What can hang from each mark:
lavu: badun
dafo: pezuv sofo
vomab: badun
pezuv: dafo
medo: badun dafo lileme
nodu: badun
badun: lavu medo
lileme: pifu sipu

Known rows, with every way that one mark hangs from another:
(lavu (badun (medo lileme))): [ 0.87 -2.92  5.05  2.10  3.85 -0.60  2.19  1.54  0.30 -1.64 -3.67 -0.80
 -1.24  0.07  1.31  2.26 -0.12  1.59  0.55 -1.06]
(nodu (badun (medo (dafo sofo) (lileme sipu)))): [ 2.10 -1.14  1.60 -0.21  2.43  1.35 -1.29 -1.27 -1.64  2.28 -1.50  1.53
  1.86 -2.20  0.27  2.23 -0.66 -1.39 -5.16 -5.89]
(dafo pezuv): [-3.67  1.11 -1.00 -0.03 -1.51  0.22  0.83  2.96 -0.34 -3.44  0.59 -1.15
  1.29  5.74 -0.05  0.56 -2.58 -0.41  2.83  2.30]
(vomab (badun lavu)): [ 0.52  1.20  4.12  3.63  3.65 -5.02  3.99  6.93 -0.30 -4.67  0.36 -1.60
 -2.96  0.61 -2.90 -2.25 -1.20 -1.02 -0.46  0.47]
(nodu (badun lavu (medo (dafo pezuv sofo) lileme))): [ 1.67 -0.20  0.83  1.46 -1.88  2.85  0.48  0.73 -1.46  2.62  1.52  5.01
  3.08  0.95  1.18 -2.13  3.56 -0.71 -6.30 -2.59]
(medo badun): [-4.27 -0.08  1.70  0.99  0.89 -2.39  3.38  4.25  2.15 -3.71 -2.20 -3.41
 -2.14  0.94  0.37  0.47 -2.56 -2.07  4.45 -0.38]
(lileme pifu sipu): [-2.10 -0.05  1.07 -0.29  4.55 -3.83 -2.43 -1.24 -0.49 -2.03  0.26 -0.64
 -0.59 -1.49 -5.08  1.54 -5.17  0.37 -0.25  0.20]
(lileme sipu): [-3.58 -0.94  0.15  1.11  3.39 -2.41 -0.76  2.03  0.98 -4.75 -1.96 -3.08
 -0.83  1.01 -3.31  3.68 -5.18  0.61  2.25  0.06]
(medo (lileme pifu)): [ 2.43 -1.55  7.22 -1.20  2.46 -1.96 -3.84 -2.05 -4.87  0.50  0.92 -2.85
 -0.17 -0.24 -3.10 -0.20 -2.32  0.87  4.64  2.83]
(badun lavu (medo (dafo sofo) (lileme pifu))): [ 5.67  0.57  5.84 -1.41  0.55  0.11 -4.77 -1.74 -1.90  2.98  2.17  3.34
  2.02  0.02  0.29 -4.53  1.58  1.88 -2.25  2.37]
(dafo pezuv sofo): [-2.56  2.90  1.50 -1.12 -1.15  0.85 -1.22  2.51 -0.84 -1.78  1.92 -0.26
  3.74  7.04  0.61  0.17 -2.88 -0.33  1.82  1.31]
(medo dafo): [-1.68 -0.12 -0.08 -4.46 -1.70  0.23 -0.27  2.38 -1.19 -2.62 -0.70 -5.56
 -1.27  3.46  1.42 -1.47 -2.66 -1.54  6.79 -0.56]
(medo lileme): [ 0.92 -1.94  5.99 -0.08  1.22 -1.07 -2.09  0.96 -3.69 -1.98 -0.95 -5.14
  0.18  2.17 -0.99  2.36 -1.95  1.03  6.84  2.39]
(vomab (badun lavu medo)): [ 2.11  2.06  3.77  5.95  5.11 -3.27  5.07  7.83  2.29 -4.76 -0.55  3.36
 -2.25  1.06 -0.87 -3.33  0.02 -1.10 -5.66  1.01]
(lileme pifu): [-0.66  0.90  4.53 -2.13  3.17 -2.60 -1.82  0.59 -2.34 -1.78  1.16 -1.63
 -0.84  1.82 -2.21 -2.72 -4.18 -0.66  2.90  1.13]
(nodu (badun lavu (medo (dafo sofo)))): [-0.67  0.35  3.63 -0.19  1.31  0.00  1.76  4.68  0.81 -0.51 -0.15  3.08
  1.05  1.20  1.76 -4.97  0.17 -2.61 -6.56 -5.14]
(pezuv (dafo sofo)): [-2.55  1.70  1.11 -1.11 -0.99  0.29 -2.55  1.74  0.11 -0.37  1.38 -3.01
  1.11  5.60  1.78  2.23 -2.38 -2.24  3.34 -0.83]
(lavu badun): [-4.17 -1.94  2.99 -0.51  2.97 -2.65  2.83  3.33  0.75 -3.94 -2.23 -5.34
 -2.39  1.62  0.01  1.44 -3.50  0.06  3.64 -2.99]
(medo (badun lavu) (dafo sofo) (lileme pifu sipu)): [ 0.69 -0.94  0.62  0.17  0.92 -2.84 -3.18 -5.04  0.37  3.36  1.66 -0.27
 -0.77 -6.89 -3.88  0.64  0.38  1.92 -0.85  0.30]

Rows:
[-2.46  2.52 -3.90 -2.69 -2.11  3.25  2.56  1.43  2.77  0.29 -0.37  2.07
  1.80  4.10  5.35 -1.45  0.48 -0.65 -2.92 -3.50]  (lavu (badun (medo (dafo pezuv sofo))))
[-0.57 -2.82  2.04  4.82  3.97 -5.08 -1.02 -3.21  1.61  0.13 -0.06  0.58
 -2.41 -7.79 -6.83  2.60 -0.40  2.45 -1.16  2.66]  (medo (badun lavu) (lileme pifu sipu))
[-1.63 -1.44 -4.27  1.41 -5.00  1.10  2.17 -0.61  0.88  0.87  0.45 -1.33
 -0.92 -0.92  0.05  0.24  3.54  0.52  3.42  3.43]  (medo (badun lavu) (dafo pezuv) lileme)
[ 2.71 -1.75 -0.08 -0.54  3.62  0.65 -1.27 -4.81 -2.49  3.19 -0.52  3.51
 -0.95 -6.23 -2.83  0.15 -0.52 -1.61 -5.51 -5.23]  (nodu (badun (medo dafo (lileme pifu sipu))))
[-4.83  1.57 -7.13 -2.16 -5.36  1.87  3.32  1.25  2.22 -1.00 -0.38 -1.84
 -0.97  1.83  2.78 -0.94  0.73 -2.80  4.05  0.20]  (medo badun (dafo pezuv))
[-1.60 -1.32 -6.94  1.85 -2.12 -1.03 -1.14 -5.77  1.54  2.89  1.73  2.11
 -1.70 -6.59 -4.67  1.48  1.83  1.89 -1.43  2.71]  (medo (badun lavu) (dafo pezuv) (lileme pifu sipu))
[-2.17 -0.58 -0.96 -2.23  1.02  0.23  3.57  2.30  2.84 -2.28 -3.17 -1.41
 -2.45  1.29  3.81 -1.30 -0.62 -0.88  0.20 -4.23]  (lavu (badun (medo dafo)))
[ 2.36 -1.16  1.29  1.96  1.38 -0.10 -3.55 -0.99  1.36  0.29 -0.60  1.76
  1.95 -0.89 -0.69  2.10  0.76  3.17 -3.30  1.50]  (badun lavu (medo (dafo sofo) (lileme sipu)))
[ 1.98  0.64 -2.96 -1.04 -4.03  4.63 -0.37 -0.72 -1.16  0.62 -0.08  1.82
  1.64  3.43  3.20 -0.31  2.38  0.44  1.61  2.77]  (badun (medo (dafo pezuv) lileme))
[ 2.47  1.06 -0.68 -3.21 -1.09  2.83 -1.25 -4.79 -1.54  4.82  1.94  3.87
  1.95 -0.11  2.79 -1.52  1.63  0.81 -2.99 -1.72]  (lavu (badun (medo (dafo pezuv sofo) (lileme pifu))))
[-1.55 -0.33 -4.94 -1.44 -5.38  2.39  1.57 -1.99 -0.50  1.57 -0.42 -2.51
 -0.84  0.02  2.03  1.47  2.18 -1.07  5.93  1.46]  (medo badun (dafo pezuv) lileme)
[ 0.40  0.44 -6.76  0.88 -1.92  3.60 -1.45 -2.42  0.80  0.44 -0.99  2.72
  1.57  0.43  0.49  3.38  1.23  1.36 -1.45  1.99]  (badun (medo (dafo pezuv) (lileme sipu)))
[ 1.04  2.24 -1.47 -3.92 -4.21  1.80 -1.96 -5.40 -1.73  4.97  2.91  0.52
  1.87 -0.77  1.20 -1.74  1.65 -1.09  2.47  0.74]  (medo badun (dafo pezuv sofo) (lileme pifu))
[-0.44 -0.50 -5.07 -0.10 -0.55  3.30 -0.25 -3.49  1.74  2.00 -1.06  2.13
  1.80 -0.73  1.87  4.25  1.09  2.04 -4.08 -2.67]  (lavu (badun (medo (dafo pezuv sofo) (lileme sipu))))
[ 2.38  2.26 -0.05  2.19  1.79 -1.45  4.52  6.16  1.99 -2.73 -0.36  1.80
 -3.00  0.46  1.18 -4.92  1.64 -2.08 -4.22 -0.37]  (vomab (badun lavu (medo dafo)))
[ 2.22 -0.71  4.02 -1.85 -0.80 -2.11 -2.23 -3.00 -1.64  3.45  2.18 -1.09
 -0.35 -3.68 -0.92 -3.20  1.72  0.77  1.72  1.19]  (medo (badun lavu) (dafo sofo) (lileme pifu))
[-2.30 -0.60 -5.66  1.83 -3.12  0.45 -1.12 -2.91  2.36  1.60  0.88  0.39
  1.36 -2.98 -1.55  3.67  2.14  1.91 -0.87  1.54]  (medo (badun lavu) (dafo pezuv sofo) (lileme sipu))
[ 0.96  0.30 -0.97 -2.22 -2.54  3.82  0.64 -1.37 -0.28  2.46 -0.28  1.40
  2.28  2.41  4.56  0.99  2.30  1.04 -0.81 -2.02]  (lavu (badun (medo (dafo pezuv sofo) lileme)))
[-1.62 -2.42 -3.86 -0.30 -0.74 -0.61 -0.06 -2.46  0.76 -0.03 -2.59 -4.66
 -2.35 -4.61 -1.03  4.87 -0.30 -0.06  5.05 -0.40]  (medo badun dafo (lileme sipu))
[ 4.58  1.78 -2.74  3.68 -1.50  1.43  3.25  1.96 -0.65  0.30  1.16  3.92
 -1.03  0.13  0.83 -2.27  4.95 -0.14 -3.81  2.46]  (vomab (badun lavu (medo (dafo pezuv) lileme)))
[-0.62  0.26 -1.65  0.16 -5.14  1.47 -0.22 -0.88  0.42  1.86  1.84 -0.61
  1.54  0.48  1.26 -0.32  3.24  0.89  2.46  2.33]  (medo (badun lavu) (dafo pezuv sofo) lileme)
[ 3.24 -0.66 -0.88 -1.08  2.20  0.91 -3.85 -4.93 -1.30  1.86 -0.60  2.03
  0.08 -3.41 -1.78  0.90 -0.69  1.53 -1.67  0.83]  (badun (medo dafo (lileme pifu sipu)))
[ 3.68  4.01  2.44  0.89  1.67 -1.09  2.84  5.80  1.64 -1.32  0.92  2.19
 -0.40  1.70  2.36 -5.27  1.05 -1.98 -5.48 -1.10]  (vomab (badun lavu (medo (dafo sofo))))
